Each row was made from one walk, in order. Every step used is in the known rows, and no mark comes twice. Write each row's walk.
In the rows, zero is written as 128.
Known rows:
duri/ruti: [133 143 118 116 138 111 157 110 125 138 114 135  85 138 136 121 115 141
 121 134  88 135 130 125 198 137 129 168 143 137 192  97 102  98 138 136
 118  82  83 165 134 140]
dulek/zamo/tipofat: [155 150 127 113 120 100 143 127 148 158 102 114  51 139 132  98 128 156
 138 134  92 125 101 121 188 134 119 150 142 113 189 124 100  88 150 127
 117 100 116 162 116 157]
vazu/duri/dimuz/zamo/rekoz: [145 137 123 114 126 141 139 100 132 122 146 151 102 133 139 123 103 138
 139 130  61 150  94 145 167 128 115 164 132 125 174 129  88  93 101 129
 126  58 124 149 137 171]
peba/zamo/tipofat/duri/ruti: [165 134 128 125 134  89 194  92 128 145 127 152  64 123 164 135 116 118
 133 123 111 149 141 150 202 139 117 156 131 138 211 103  90  94 146 122
 122  79 107 163 128 148]
zamo/peba: [120 155 126 111 135 115 143 143 133 146 112 117  68 155 140  94 125 147
 119 131  82 139 107 121 133 133 122 134 151 158 186 130  98  99 115 149
 123  80  87 139 118 147]
peba/zamo: [129 157 128 117 159 116 163 111 126 138 119 115  45 143 146 139 136 132
 137 130 102 158 108 130 144 133 105 153 136 134 197 133 111 109  98 135
 112 105  94 133 113 151]
ruti/zamo/dimuz/duri/dulek: [167 118 123  88 104 109 183 138 132 136 131 169  52 130 122 101 111 150
 138 146  83 122 120 168 182 122 113 165 131  84 211  97  99  78 154 117
 135  74 126 145 141 162]
dulek/zamo/vazu: [152 152 131 108 119  89 129 132 149 146 105 116  22 150 127  90 125 151
 153 148  92 140  94 110 184 142 123 145 141 124 194 138 117  92 141 131
 107 113 125 167 111 148]
duri/tosufin: [151 151 111 122 148 139 139 139 137 131 121 121 111 135 137 108 116 129
 139 141  72 144 127 122 180 121 119 153 141 151 185 132 110  98 100 134
 119  90 117 153 117 141]
zibi/zamo: [148 142 127 116 136 127 147 111 141 145 113 104  55 139 133 103 131 162
 121 136  92 124 103 126 165 127 118 141 150 125 187 115 103  87 131 130
 117 104  94 139 121 139]
dimuz/duri/vazu/zamo: [133 142 113 117 137 147 155 100 123 127 141 137  59 136 134 115  99  94
 133 139  90 144 120 160 194 130  99 192 156 127 178 112 108  74 152 143
 120  75  73 170 123 161]
rekoz/zamo/vazu/duri: [187 145 120 105 120  94 144 133 141 129 126 126  81 137 147 128  83 122
 158 150  88 159  75 127 190 139 142 156 142 180 187 157 114 105 128 143
 108 102  95 163 123 153]
dulek/zamo: [139 153 125 116 137 116 138 120 151 139 108 106  59 143 123 103 132 156
 148 138  91 132  94 106 167 133 121 154 145 107 188 128 115  93 123 130
 117 110  83 149 115 148]
dimuz/zamo/peba: [133 157 135 112 132 122 147 144 135 135 132 126  84 147 128 109 129 113
 113 129  88 139  96 111 153 136 114 131 157 144 193 150  87  88 112 138
 119  59  70 128 119 147]
duri/vazu: [125 151 113 121 151 137 143 107 127 136 117 125  73 149 132  99 113 131
 136 138  90 144 128 130 171 128 109 172 141 132 181 106 103  87 119 154
 114  91  97 163 115 153]
tipofat/zamo/ruti/duri: [151 130 133 119 114  99 181 116 148 162 107 116   4 126 150  84 103 129
 133 143 101 131 122 121 189 113 128 161 143 126 210 141  82  91 182 137
 128  79 101 146 118 141]
rekoz/zamo/zibi/duri/dulek: [161 126 116 107 104  97 186  89 131 113 140 134  66 122 126 138  96 103
 133 143  79 120 115 127 194 145 126 178 132 105 201  99  74 110 166 127
 115 121  47 159 143 148]
zibi/duri: [128 141 119 124 130  96 142  84 140 145 118 117  40 138 138 113 132 121
 132 138  91 140 121 120 166 145 108 150 142 140 187  93  97  86 129 139
 125 107  81 154 134 142]
peba/zamo/ruti: [121 151 136 112 142  99 172 129 121 153 110 113   4 131 151 131 117  95
 134 131 103 159 109 134 167 135 124 150 135 130 204 140  95 116 120 140
 115  96 104 125 111 149]
vazu/zamo: [147 156 123 108 128 136 158 114 130 149 132 109  43 140 142 118 117 113
 110 128  82 144  98 117 158 123 116 153 151 167 172 144 108  94 151 128
 121  91  94 148 125 149]
dulek/zamo/dimuz/duri/tosufin: [156 129 119 119 126 119 131 154 151 121 123 151  61 126 119  98 110 140
 172 156  79 141  99 148 204 128 108 158 133  98 199 133 106  88 111 124
 123  97 121 163 120 160]
duri/zibi: [144 135 123 114 132 114 119 122 126 136 128 117 106 127 127 109 120 156
 114 139  84 131 125 134 165 136 126 160 135 136 183 130 107  95 134 134
 111  79  82 141 134 149]
duri/dulek/zamo/peba: [119 145 128  93 118 121 158 129 144 126 114 133  68 154 119 101 126 166
 134 134  70 105 103 106 158 130 125 154 153  83 203 107 110 106 141 126
 118  80  64 142 119 132]
peba/zamo/tipofat: [148 153 131 115 144 105 166 119 123 155 112 122  43 137 155 134 132 127
 130 124 100 155 113 146 167 134 105 151 134 143 197 132  99 103 134 133
 112  97 124 145 113 159]
tipofat/zamo: [152 145 135 122 124 111 168 120 144 132 111 100  43 139 143 108 123 159
 118 139 101 136 118 125 163 124 120 161 146 153 187 145 113  85 170 127
 115  99  95 146 118 152]
ruti/zamo/tipofat/duri/dimuz: [188 127 118 124 111 132 177 120 150 155 131 133 100 139 155  70 113 193
 141 128  88 136 139 166 165 115 106 144 114 116 197 115  79  63 135 134
 134  83 151 158 132 156]
dulek/zamo/zibi/duri/ruti: [135 127 124 115 101  66 151  77 142 143 121 130  55 121 119 112 120 122
 140 142  90 119 124 137 215 156 123 173 142  77 204  81  73  96 177 129
 122 126  61 184 144 141]
zibi/zamo/ruti: [139 137 133 112 118 110 160 126 136 163 106 102  20 127 138  99 114 131
 121 137  93 127 105 129 185 128 134 138 149 117 195 119  88  92 145 133
 121  96 106 130 118 138]
tipofat/duri/zibi/zamo/vazu: [187 119 134 117 105  91 130 116 146 138 137 123  72 125 140  81 114 167
 122 147 102 124 124 142 182 141 128 129 135 137 198 124 104  80 148 120
 110  89 118 158 130 137]
zamo/zibi: [145 149 125 112 123 104 151 130 124 150 116 113  81 123 132 104 112 100
 112 136  84 149 112 148 163 134 122 146 140 143 176 136  89 105 142 133
 126 115 114 149 128 167]
tosufin/duri/dulek/zamo/ruti: [114 129 133 100 122  95 195 104 143 129 126 134  36 116 128 107 125  96
 160 136  85 112 116  92 218 131 130 179 139  87 194  74 112 117 155 122
 125  83  67 155 129 135]
dulek/zamo/zibi: [153 148 129 111 117  99 140 126 142 145 111 105  66 129 118  99 121 127
 136 140  88 132  96 131 172 135 123 151 142 101 184 137  93 104 147 126
 123 130  99 156 121 162]
tosufin/duri/zibi/zamo/vazu: [150 120 135 108 125  82 134 109 139 132 146 120  65 118 134  87 135 170
 137 148 100 119 119 131 199 144 119 155 134 155 183  95 116  95 149 131
 104  85  92 169 135 132]
rekoz/zamo: [161 150 117 121 145 125 164 127 139 118 119 111  73 142 136 131 109 147
 140 139  99 142  92 107 170 134 127 159 136 157 187 146  98 104 111 143
 106 103  62 147 117 151]
peba/zamo/zibi/duri/ruti: [125 132 127 118 126  65 171  72 119 142 134 137  41 121 139 146 117  98
 131 134  98 147 136 163 192 157 110 173 134 107 213  91  73 110 159 135
 119 120  68 170 141 143]
tipofat/duri: [157 146 122 133 135 111 163 109 143 136 122 124  81 132 148  97 117 115
 128 133  99 152 122 124 157 129 116 133 138 150 181 121 107  88 108 127
 132  96 105 144 123 154]
vazu/duri/dimuz/zamo: [158 139 120 117 134 147 137 103 136 124 146 142 146 135 132 128 105 118
 141 134  72 153  96 139 173 117 113 168 137 104 179 142  96  87 103 136
 120  75  86 134 140 151]
zibi/zamo/ruti/duri: [148 129 124 114 125 112 164 104 143 171 110 118  18 127 141  81 114 132
 138 139  95 122 109 125 190 114 127 140 147  98 208 110  72  90 140 140
 133  81 103 136 121 126]
tosufin/duri/zibi/zamo: [141 119 129 118 139 107 141  91 141 125 148 112 100 113 131 101 142 167
 130 139  97 109 121 128 179 133 114 162 138 139 178  86 114  96 132 129
 114  79  54 151 141 132]
rekoz/zamo/zibi/duri: [156 136 120 122 114  89 163 100 136 128 132 113  54 123 134 127 102 110
 135 143  97 141 102 134 178 152 122 159 133 140 189 125  67 105 150 142
 115 131  56 163 133 156]

Which walk is each row?
[144 138 111 116 139 141 134 104 132 135 122 129 125 142 145 116  99 144
 148 136  63 154 105 150 151 116 114 167 130 123 175 118 112  95 108 147
 126  95 105 144 139 151] -> vazu/duri/dimuz
[117 157 121 103 130 153 149 126 126 147 136 120  44 161 139  92 102 132
 119 127  79 141 109 128 145 128 109 161 158 160 178 133  90  89 147 156
 116  71  77 162 113 142] -> duri/vazu/zamo/peba
[128 144 127 122 134 146 150 111 128 121 142 144  63 141 131 109 122 167
 124 127  70 144 108 128 168 132 107 160 122 123 182 128  76  89 103 130
 115  62 124 151 126 168] -> duri/dimuz/zamo/rekoz
[166 133 131  97 127  78 114 121 123 138 138 128  96 127 148 137 107 133
 145 145  90 157 106 163 168 144 131 162 136 149 201 151 126 109 132 132
 103  89 114 150 129 150] -> peba/zamo/vazu/duri/zibi
[114 133 113 131 134 121 140  76 138 135 125 124  61 149 138 106 123 164
 141 137  75 143 130 132 157 134  94 166 121 105 187  87  86  81 118 152
 121 109  87 159 141 141] -> zibi/duri/dimuz
[145 144 124 109 141 111 139 111 127 136 128 135  74 150 156 130 102 148
 169 141  79 175 100 165 155 128 110 166 122 127 197 143 116 108 104 147
 110 108 136 153 126 149] -> peba/zamo/vazu/duri/dimuz
[181 145 112 106 124 110 114 145 138 139 124 135 117 130 148 105  91 107
 156 151  61 159 112 144 199 128 134 150 147 167 187 141 126  99 114 136
 120  88 154 169 121 143] -> zamo/vazu/duri/tosufin
[156 135 114 108 129 104 147  98 128 142 119 141 120 128 144 133  99 113
 139 136  78 143 117 141 197 132 140 174 153 136 187 100 112  97 138 133
 130  77  80 163 142 143] -> vazu/duri/ruti
[138 144 122 100 122 126 160 108 143 123 118 129  64 143 115 116 128 150
 140 138  77 110 108  99 182 126 126 169 143  72 198 100 118 103 140 115
 115  98  76 146 122 138] -> duri/dulek/zamo
[170 130 125  96 109  85  99 132 128 146 131 129 110 124 138 108  95 132
 132 150  77 146 110 151 181 142 141 158 141 158 184 138 122  96 144 135
 111  80 121 157 137 151] -> zamo/vazu/duri/zibi
[142 121 120 109 120  99 137 121 129 162 121 132  65 114 135  87 100 129
 128 143  87 125 131 128 189 124 136 158 132 113 205 121  73 102 149 145
 124  58  92 139 134 137] -> zamo/ruti/duri/zibi
[199 130 118 132 119 133 159 124 153 144 129 129  97 120 155  86 111 145
 130 135  86 128 134 147 203 119 117 128 142 138 193 115  94  77 129 116
 128  87 142 160 120 138] -> zibi/zamo/tipofat/duri/tosufin
[141 129 123 105 116  97 168 145 135 135 124 153 108 138 132  98 110 176
 138 137  92 113 133 180 189 142 124 163 156 107 216  96  88  77 145 146
 134  45  62 157 133 142] -> dimuz/duri/ruti/zamo/peba
[149 136 112 125 117 101 136 111 135 138 133 122  85 117 133 103 109  96
 135 145  71 145 138 150 191 142 113 153 137 130 190 113  79  99 135 134
 129 118 110 169 134 149] -> zamo/zibi/duri/tosufin
[160 144 103 124 151 144 136 122 146 141 126 139 108 132 138  88 111 137
 158 145  70 137 130 119 186 108 113 156 139 130 198 120  95  98  98 143
 130  76 113 161 118 131] -> ruti/duri/tosufin
[164 129 127  83 104 111 150 114 145 138 123 152  55 135 121 114 107 136
 155 143  65 130  82 121 174 116 132 162 138  86 195 110 115 105 153 108
 127 101 115 147 138 149] -> vazu/duri/dulek/zamo/dimuz
[153 112 136 120 107  83 185 121 135 125 120 159  28 122 137 116 100 158
 125 150 102 137 123 167 215 136 116 182 138 128 206 114  99  77 196 122
 121  81  94 172 141 165] -> tipofat/zamo/dimuz/duri/ruti
[154 136 119 129 134 105 177  94 136 133 124 147  93 128 148 111 111 118
 128 132  99 140 139 127 190 137 128 154 139 140 193  92 101  90 131 128
 130  81  83 164 136 141] -> tipofat/duri/ruti
[195 127 120 100 110  89 117 137 133 122 140 126 116 125 139 129  79 148
 148 154  86 143  88 141 193 143 152 169 134 170 191 159 112 105 141 141
  96  84  81 161 133 149] -> rekoz/zamo/vazu/duri/zibi
[148 141 121 104 117 120 179 111 132 177 128 123   4 126 149  95  96  84
 128 133  83 143 104 113 183 112 125 154 148 139 194 140  73  99 171 139
 134  70 103 146 126 137] -> vazu/zamo/ruti/duri
[149 132 132 134 121 125 182 118 139 129 142 140  76 124 141 100  99  93
 128 132  94 154 120 125 188 124 115 147 124 102 198 144  68  78 113 133
 124  68 101 131 131 150] -> tipofat/duri/dimuz/zamo/ruti
[132 137 105 127 152 148 143  94 138 144 120 138  88 151 140  86 115 178
 149 140  76 142 121 129 155 106  98 168 121 102 193 108  83  92 106 157
 128  85 103 155 132 139] -> ruti/duri/dimuz
[141 149 132 101 110 121 177 129 123 167 123 104   9 129 148 114 100  78
 109 128  84 148 100 119 179 128 133 149 150 160 180 151  90  99 170 131
 124  83 109 139 124 148] -> vazu/zamo/ruti
[150 148 126 103 119 118 159 132 139 150 118 121  36 141 140  86 129 188
 133 130  85 128 116 141 154 134 127 142 135 151 187 115  92  89 126 128
 131  73 147 155 117 169] -> ruti/zamo/rekoz
[128 143 131 121 130  73 158  83 127 146 128 114  27 126 142 137 127  93
 135 134  99 155 120 159 156 150 101 155 132 120 199 117  81 109 137 134
 123 138  89 151 129 156] -> peba/zamo/zibi/duri
[127 128 133  94 126 104 182 100 145 122 135 153  28 129 121 101 138 138
 164 141  81 123  99  94 189 126 111 171 124 109 189  77 114 116 147 115
 123  98  92 166 138 146] -> tosufin/duri/dulek/zamo/dimuz
[139 144 124 125 143 150 148 114 133 119 141 132 103 146 125 118 124 137
 125 134  82 145 109 120 172 123 102 161 129 101 187 142  87  81 106 138
 109  79  87 139 131 149] -> duri/dimuz/zamo
[173 136 124  96 109  84 161 137 135 155 119 137  61 145 136  91 110 170
 139 144  95 130 132 144 208 141 135 156 140 135 212 113  96  82 166 135
 114  81 129 178 130 138] -> duri/ruti/zamo/vazu
[137 131 127  97  98  75 149  83 148 132 120 141   9 146 122 104 127 144
 155 150  80 116 118 104 208 150 117 165 139  78 211  82 111  91 180 120
 111 112  96 176 130 130] -> zibi/duri/dulek/zamo/vazu
[135 154 115 110 138 156 153 101 124 144 137 119  45 149 136 106 105 117
 122 132  85 146 116 126 171 123 108 176 150 151 174 127 101  86 145 143
 112  87  90 166 117 148] -> duri/vazu/zamo
[143 134 111 126 126 107 157  88 132 121 137 121  53 132 129 117  89 111
 148 146  97 140 119 141 193 148 111 186 132 126 189 107  61  96 143 158
 107 126  50 181 127 157] -> rekoz/zamo/zibi/duri/vazu
[172 142 129 128 113 100 159 111 158 150 112 125  58 130 144  89 126 140
 145 132 101 135 110 124 185 134 119 136 138 117 190 118  98  79 144 117
 128 100 117 163 118 157] -> dulek/zamo/tipofat/duri
[163 118 118 111 124 105 155 127 135 139 132 127  72 115 134 107  82 138
 141 147  96 123 108 115 198 126 145 171 126 126 212 146  64 108 139 151
 108  63  51 142 128 137] -> rekoz/zamo/ruti/duri/zibi
[145 142 132 106 123 107 139 135 150 150 109 122  10 145 123  94 128 161
 147 143  90 144  80 110 160 130 116 141 129 121 190 139  97  96 134 126
 118 116 123 154 122 159] -> dulek/zamo/dimuz
[177 147 134 102 115  94 130 125 136 141 136 139  91 128 136 121 108  75
 133 144  87 159  87 129 194 137 133 143 156 152 186 156 111  87 135 126
 118  77 122 146 129 155] -> dimuz/zamo/vazu/duri
[185 136 117  89 112 103 163 118 132 114 133 147  90 137 140 142  76 119
 155 149  74 138  89 123 203 130 145 175 142 144 197 130 120 113 149 128
 106  91  91 161 129 144] -> rekoz/zamo/vazu/duri/dulek
[144 124 131 109 118 121 126 111 130 135 133 116  49 124 133  98 126 208
 105 135  80 107 113 146 166 143 129 150 136 134 184 106  93  93 136 118
 111  71 110 151 126 156] -> duri/zibi/zamo/rekoz
[123 137 125 131 154 135 168  94 139 108 156 137 107 129 130 116 138 127
 147 132  88 144 115 110 184 123  90 173 124 126 173 107  97  94  98 141
 115  72  67 152 140 146] -> tosufin/duri/dimuz/zamo
[135 136 119 125 139 150 154  89 138 130 144 162  60 140 133  93 118 162
 143 132  72 137 112 125 171 118  98 165 120 104 194 120  61  88 107 139
 126  49 123 158 129 156] -> ruti/duri/dimuz/zamo/rekoz
[143 141 124  95 118 107 164 146 138 153 120 135  95 150 135  87 117 191
 128 130  88 115 129 141 164 136 134 150 151 130 212 107  82  86 141 146
 127  57  80 157 127 131] -> duri/ruti/zamo/peba
[169 127 126 106 114 102 160 151 140 148 124 145  47 132 129  88 115 152
 144 145  97 143 107 174 172 127 111 148 132 123 199 126  93  70 134 132
 135  84 133 150 133 172] -> ruti/zamo/dimuz/duri
[134 149 135 109 147 106 162 128 126 148 119 131   4 145 144 127 129 132
 137 134 100 171  96 136 138 129 103 141 121 151 199 149  97 111 114 133
 114 111 129 137 119 160] -> peba/zamo/dimuz
[181 129 125  84 102 110 151 103 135 141 124 140  74 134 137 114 101 134
 137 147  70 122 100 143 196 125 135 155 156 110 197 100 127  95 167 115
 118  93 122 154 133 130] -> zibi/zamo/vazu/duri/dulek
[173 146 125 100 110 106 161 140 134 161 123 108  91 128 127  87 114 142
 125 136  92 133 120 164 159 128 126 145 139 127 190 140  80  91 152 131
 133 110 123 149 127 165] -> ruti/zamo/zibi
[143 142 117 119 153 121 162 129 134 152 123 138  48 123 151 113 105  97
 164 140  87 152 127 131 191 114 117 160 131 112 224 139  79 117 100 146
 125  77 117 142 107 127] -> peba/zamo/ruti/duri/tosufin
[143 121 128 112 116  88 156 120 141 127 116 165  42 129 117 112 113 152
 153 150  95 133 102 148 221 143 119 173 136  82 206  96  98  85 150 125
 122  88  89 174 138 158] -> dulek/zamo/dimuz/duri/ruti
[160 143 131 108 120 102 141 125 140 152 112 110  28 144 136  91 125 158
 125 146  93 135 101 133 184 137 120 131 148 142 192 125 109  85 147 132
 108 108 132 156 117 139] -> zibi/zamo/vazu
[137 131 116 111 128 122 171 108 123 112 127 155  93 127 127 129 112 107
 126 142  79 125 129 151 199 131 115 177 147  87 193  81 121  91 138 121
 127  72  80 143 136 154] -> dimuz/duri/dulek
[132 138 120 115 129 106 163 115 135 171 106 129  32 128 145  88 106 101
 138 138  88 142 117 119 184 117 128 149 139 121 201 119  73  99 137 149
 135  74 109 142 123 140] -> zamo/ruti/duri
[161 126 122 105 121  85 196 109 137 156 132 143  94 116 150  97 131 158
 146 127 100 118 144 144 226 134 120 177 135 146 193  68  91  86 169 134
 130  60 100 189 143 143] -> tosufin/duri/ruti/zamo/tipofat
[156 138 124 113 118 121 177  94 153 117 128 137  74 135 128 106 124 131
 145 136  88 118 119 105 180 124 123 155 139  77 199  99 118  96 138 105
 127  98  79 147 125 140] -> tipofat/duri/dulek/zamo
[145 139 116 139 142 138 163 101 142 125 129 131 101 145 150  94 111 156
 141 133  83 152 127 135 149 119 102 148 117 126 183 116  97  85  96 139
 129  97 110 149 132 150] -> tipofat/duri/dimuz
[138 140 109 127 136 115 131 104 146 131 130 124  77 132 140 110 122 122
 146 143  73 140 137 124 188 136 111 155 140 136 191 101  99  90 107 138
 124 100  94 163 127 133] -> zibi/duri/tosufin
